What can hang from each mark:
todi: roge runev
runev: renavol ruzo todi
renavol: runev
fupi: kifi runev
ruzo: kubesip vidazak
roge: naved todi
vidazak: ruzo
naved: roge
kubesip: ruzo

Every row comes from one small tree of marks. Brackets hold a mark, then the marks that hang from it, in alphabetical order. Every link used is in the known rows. Which tree was each row made from?
Known rows:
{roge naved {todi {runev renavol {ruzo kubesip vidazak}}}}: | -5.04 | -0.13 |  2.94 |  2.33 | -0.70 |  4.77 |  2.91 |  1.83 |  0.95 | -0.74 |  2.31 |  2.15 | -3.84 | -3.57 |  1.87 | -2.55 |  0.05 | -0.11 | -2.25 |
{naved {roge {todi {runev renavol {ruzo vidazak}}}}}: | -3.99 | -1.29 |  1.93 | -0.41 | -0.66 |  4.96 |  2.32 |  0.50 | -2.57 |  0.96 |  1.66 |  2.25 | -2.76 | -3.00 |  0.35 | -3.25 | -0.67 |  1.37 | -2.22 |
{kubesip {ruzo vidazak}}: | -3.33 |  0.58 |  0.32 | -0.97 | -2.70 |  2.74 |  2.41 | -1.39 | -3.60 | -2.93 |  2.35 |  0.47 | -0.24 | -0.40 |  0.45 | -2.42 | -2.09 |  1.40 | -1.35 |
{naved {roge {todi {runev renavol ruzo}}}}: | -3.38 | -0.25 |  2.20 | -1.23 | -0.08 |  4.84 |  2.71 |  0.43 | -2.79 |  1.62 |  0.59 |  2.17 | -0.44 | -2.66 | -0.46 | -2.86 | -0.31 |  0.01 | -1.65 |
{runev {ruzo vidazak}}: | -2.86 | -0.03 |  2.11 |  0.18 | -2.32 |  1.10 |  2.73 | -0.33 | -3.11 | -0.96 |  1.24 |  1.00 |  0.20 | -1.65 |  1.32 | -2.36 | -0.28 |  2.36 | -1.77 |
{ruzo kubesip vidazak}: | -1.73 |  1.93 |  0.36 |  0.59 | -1.44 |  1.69 |  1.60 | -0.43 | -1.73 | -1.08 |  3.70 | -0.21 | -2.08 | -2.67 |  1.83 | -1.49 |  0.42 |  2.55 | -2.26 |
{runev renavol {ruzo vidazak} todi}: | -0.11 |  0.22 |  4.80 |  0.27 | -3.61 |  1.67 |  5.78 |  1.57 | -2.26 | -0.41 | -3.00 |  1.85 | -0.83 | -3.63 |  1.23 | -4.21 |  0.14 |  2.58 | -0.61 |
{todi {roge naved} {runev renavol {ruzo vidazak}}}: | -2.93 | -0.38 |  4.79 |  0.50 | -2.17 |  4.02 |  1.95 |  0.01 | -1.39 |  1.82 |  0.20 |  0.98 | -2.69 | -2.23 | -0.20 | -2.87 |  0.66 | -1.31 |  0.43 |
{naved {roge todi}}: | -3.68 |  3.02 | -1.40 | -2.11 | -0.47 |  3.43 |  1.08 |  0.28 | -2.68 | -1.34 |  5.21 |  2.02 | -0.41 | -2.16 | -0.42 | -0.63 |  0.17 |  0.94 | -1.10 |
{fupi {runev ruzo}}: | -1.96 |  0.38 |  1.98 |  0.32 | -2.65 | -0.40 |  3.39 | -0.80 | -4.85 |  0.45 | -1.13 |  0.25 |  3.60 | -0.43 |  0.93 | -2.35 |  0.12 |  0.92 | -1.20 |
{runev renavol {ruzo vidazak} {todi roge}}: |  0.36 |  0.40 |  6.25 | -0.75 | -4.43 |  2.44 |  4.10 |  0.62 | -2.59 |  0.83 | -3.49 |  1.41 | -1.07 | -3.44 | -0.32 | -4.08 |  0.17 |  1.76 |  0.24 |
{fupi kifi {runev todi}}: |  1.39 |  2.44 | -1.43 |  0.32 | -4.00 | -1.23 |  3.88 | -0.46 | -4.27 | -0.46 | -0.77 |  1.23 |  3.88 |  0.08 |  1.58 | -3.20 |  1.14 |  0.60 |  0.00 |
{naved {roge {todi {runev renavol {ruzo kubesip vidazak}}}}}: | -3.94 | -1.02 |  2.54 |  0.40 | -0.10 |  5.42 |  2.22 |  0.19 | -1.69 |  1.31 |  1.93 |  1.41 | -3.95 | -4.37 |  0.93 | -2.30 | -0.84 |  2.24 | -3.76 |
{naved roge}: | -1.96 |  2.86 | -0.38 | -1.91 | -0.48 |  2.22 |  1.69 | -0.80 | -3.67 |  0.43 |  3.81 |  0.46 | -0.13 | -2.16 | -0.45 | -0.46 |  0.52 |  1.36 | -0.73 |
{roge naved todi}: | -4.79 |  4.03 | -0.95 | -0.13 | -0.95 |  2.69 |  1.81 |  1.81 |  0.03 | -3.25 |  5.41 |  2.87 | -0.26 | -1.48 |  0.45 | -0.58 |  1.14 | -1.39 |  0.49 |
{renavol {runev {ruzo kubesip vidazak} todi}}: | -0.32 | -0.62 |  2.02 |  2.15 | -1.35 |  1.76 |  2.60 |  0.18 | -1.26 |  0.62 |  0.34 | -0.01 | -0.49 | -3.41 |  1.10 | -3.31 |  1.01 |  3.84 | -3.46 |
{renavol {runev ruzo}}: | -1.41 | -0.20 |  0.88 | -0.16 | -0.56 |  0.99 |  1.97 | -0.48 | -2.81 |  0.92 |  1.18 | -0.25 |  2.96 | -1.08 | -0.20 | -2.80 |  0.77 |  0.81 | -1.82 |
{roge naved {todi {runev renavol}}}: | -3.69 |  2.50 |  0.13 |  0.15 | -0.34 |  4.42 |  2.53 |  2.24 |  0.31 | -0.91 |  3.13 |  2.45 | -1.48 | -1.79 |  0.43 | -2.80 |  1.14 | -3.18 |  0.81 |
{vidazak {ruzo kubesip}}: | -0.76 |  2.37 |  0.65 | -0.58 | -2.46 |  1.11 |  1.68 | -0.67 | -1.90 | -2.82 |  4.44 |  0.99 |  0.36 | -0.28 | -0.30 | -1.36 |  0.44 | -0.67 | -1.66 |

Which tree is each row?
| -2.27 |  0.71 |  4.97 | -0.24 | -1.65 |  3.80 |  2.36 | -0.05 | -1.53 |  2.44 | -0.94 |  0.84 | -0.36 | -1.95 | -1.16 | -2.48 |  1.14 | -2.46 |  0.99 | | {todi {roge naved} {runev renavol ruzo}}
| -1.37 |  2.44 |  2.55 | -0.84 | -1.22 |  4.02 |  1.49 |  0.13 | -1.09 |  1.93 |  1.25 |  0.40 | -1.43 | -1.66 | -1.05 | -2.42 |  1.56 | -3.44 |  2.12 | | {todi {roge naved} {runev renavol}}
| -2.04 |  2.72 |  4.59 |  0.01 | -3.04 |  2.53 |  2.98 |  0.73 | -1.20 |  0.21 | -0.88 |  2.05 |  0.74 | -2.60 | -1.42 | -1.31 |  1.76 | -0.16 |  1.01 | | {runev ruzo {todi {roge naved}}}
| -3.28 | -1.29 |  3.02 |  1.16 | -1.06 |  4.23 |  2.85 |  0.86 | -0.81 | -0.01 |  0.71 |  1.38 | -2.56 | -3.18 |  1.95 | -3.82 | -0.64 |  1.22 | -3.08 | | {roge {todi {runev renavol {ruzo kubesip vidazak}}}}
| -1.54 | -1.60 |  3.32 |  0.56 | -1.71 |  2.73 |  3.38 |  0.04 | -2.95 |  1.26 | -0.99 |  0.71 | -1.11 | -1.93 |  1.34 | -4.65 | -0.06 |  0.63 | -1.37 | | {todi {runev renavol {ruzo vidazak}}}
|  2.04 |  0.79 |  4.29 | -0.86 | -5.52 | -0.31 |  4.88 | -0.56 | -4.70 |  1.95 | -5.29 |  0.94 |  3.74 | -1.45 | -0.05 | -3.81 |  0.43 |  0.09 |  0.53 | | {fupi kifi {runev renavol ruzo {todi roge}}}
| -1.77 |  1.22 |  0.05 | -0.72 | -0.66 |  3.94 |  2.41 |  1.17 | -1.60 | -0.16 |  1.66 |  1.72 | -0.20 | -1.13 |  0.67 | -4.31 |  0.62 | -2.00 |  0.01 | | {roge {todi {runev renavol}}}
| -1.84 |  0.51 |  2.80 |  1.48 | -2.42 |  2.55 |  1.40 |  0.46 | -0.68 |  0.73 |  1.12 |  1.16 | -0.77 | -2.44 | -0.89 | -2.52 |  1.85 |  0.95 | -0.35 | | {renavol {runev {ruzo vidazak} {todi {roge naved}}}}
| -1.46 | -1.33 |  3.98 |  1.29 | -1.17 |  3.11 |  3.26 | -0.28 | -2.03 |  1.64 | -0.68 | -0.23 | -2.28 | -3.21 |  1.81 | -3.71 | -0.23 |  1.57 | -2.82 | | {todi {runev renavol {ruzo kubesip vidazak}}}
| -3.19 | -1.46 |  2.32 |  0.39 | -1.54 |  3.94 |  2.88 |  1.09 | -1.78 | -0.27 |  0.33 |  2.19 | -1.30 | -1.85 |  1.45 | -4.77 | -0.51 |  0.20 | -1.50 | | {roge {todi {runev renavol {ruzo vidazak}}}}
|  0.24 |  0.21 |  1.55 |  0.49 | -1.52 |  1.23 |  3.19 |  0.42 | -2.35 |  0.85 | -1.20 |  0.72 |  2.96 | -1.94 | -0.30 | -3.88 |  1.55 |  1.48 | -1.39 | | {renavol {runev ruzo todi}}
| -3.75 | -0.34 |  0.56 |  0.08 | -0.47 |  3.40 |  1.49 |  0.21 | -2.34 | -0.38 |  1.13 |  2.19 |  1.77 | -0.44 |  0.42 | -3.35 |  0.36 | -0.51 | -1.71 | | {roge {todi {runev ruzo}}}
| -1.78 |  0.67 |  3.51 |  2.19 | -2.06 |  3.07 |  1.20 |  0.22 |  0.25 |  1.03 |  1.47 |  0.22 | -2.05 | -3.80 | -0.44 | -1.66 |  1.87 |  2.02 | -1.72 | | {renavol {runev {ruzo kubesip vidazak} {todi {roge naved}}}}
| -3.52 |  1.60 | -2.10 | -0.95 |  0.74 |  4.61 |  0.05 | -0.20 | -2.63 |  0.49 |  4.82 |  1.90 | -0.68 | -1.07 | -0.42 | -1.97 |  0.66 | -0.31 | -1.37 | | {naved {roge {todi runev}}}
| -1.42 | -0.02 |  3.61 | -0.11 | -0.91 |  3.45 |  0.41 | -2.11 | -2.67 |  2.99 | -0.25 | -0.65 |  0.71 | -1.75 | -0.70 | -2.11 |  0.66 |  0.13 | -2.01 | | {todi roge {runev {ruzo kubesip}}}
| -1.07 |  0.62 |  3.55 |  1.63 | -2.59 |  1.76 |  3.87 |  0.43 | -1.65 | -0.65 | -0.76 |  1.15 | -1.10 | -3.69 |  1.69 | -2.54 |  0.39 |  4.00 | -2.86 | | {runev {ruzo kubesip vidazak} todi}
| -2.46 |  2.62 |  0.69 | -0.20 | -0.63 |  3.65 | -0.37 | -0.80 | -1.38 |  1.29 |  3.35 |  0.56 | -0.37 | -0.45 | -1.10 | -1.52 |  1.99 | -2.86 |  1.29 | | {todi {roge naved} runev}
|  0.54 |  0.93 |  1.67 |  1.52 | -3.75 | -0.89 |  4.72 | -0.78 | -3.71 |  0.49 | -2.72 |  0.79 |  3.69 | -1.66 |  1.94 | -2.32 |  0.46 |  2.38 | -2.54 | | {fupi kifi {runev {ruzo kubesip} todi}}
|  0.38 |  0.38 |  2.30 |  1.31 | -0.94 |  1.68 |  3.17 |  0.23 | -1.38 |  1.20 | -0.80 | -0.06 |  1.76 | -3.26 |  0.18 | -2.85 |  1.51 |  2.56 | -2.94 | | {renavol {runev {ruzo kubesip} todi}}
| -1.84 | -0.29 |  2.33 |  1.06 | -0.19 |  2.72 |  1.96 | -1.03 | -2.45 |  1.75 |  0.15 | -0.20 |  0.91 | -1.86 |  0.79 | -2.44 |  0.57 |  0.70 | -2.85 | | {todi {runev {ruzo kubesip}}}
| -0.33 |  3.24 |  0.56 |  0.22 | -1.53 |  2.55 |  0.86 |  0.65 | -0.34 |  0.73 |  2.34 |  0.61 |  0.28 | -1.86 | -1.78 | -2.00 |  2.88 | -1.15 |  1.30 | | {renavol {runev {todi {roge naved}}}}
|  0.14 | -0.36 |  3.23 |  1.21 | -2.20 |  2.45 |  0.92 | -0.81 | -1.63 |  1.77 | -0.14 | -0.43 | -0.84 | -3.25 | -0.35 | -3.06 |  1.18 |  3.13 | -2.55 | | {renavol {runev {ruzo kubesip vidazak} {todi roge}}}
| -4.36 |  0.78 |  2.60 |  0.50 | -0.69 |  4.33 |  3.48 |  2.07 | -0.15 | -0.40 |  0.90 |  2.76 | -0.44 | -2.03 |  0.34 | -2.83 |  0.53 | -2.37 | -0.08 | | {roge naved {todi {runev renavol ruzo}}}
|  1.89 |  3.10 |  4.02 | -2.02 | -3.56 |  2.41 |  3.62 |  0.68 | -2.22 |  0.90 | -2.14 |  0.87 |  0.04 | -2.81 | -1.11 | -3.56 |  1.25 | -0.39 |  1.80 | | {runev renavol {todi roge}}
| -4.25 |  0.98 |  3.19 |  1.22 | -0.16 |  4.73 |  3.25 |  1.75 |  0.86 | -0.03 |  1.18 |  2.02 | -1.64 | -3.38 |  0.83 | -2.02 |  0.49 | -1.42 | -1.59 | | {roge naved {todi {runev renavol {ruzo kubesip}}}}
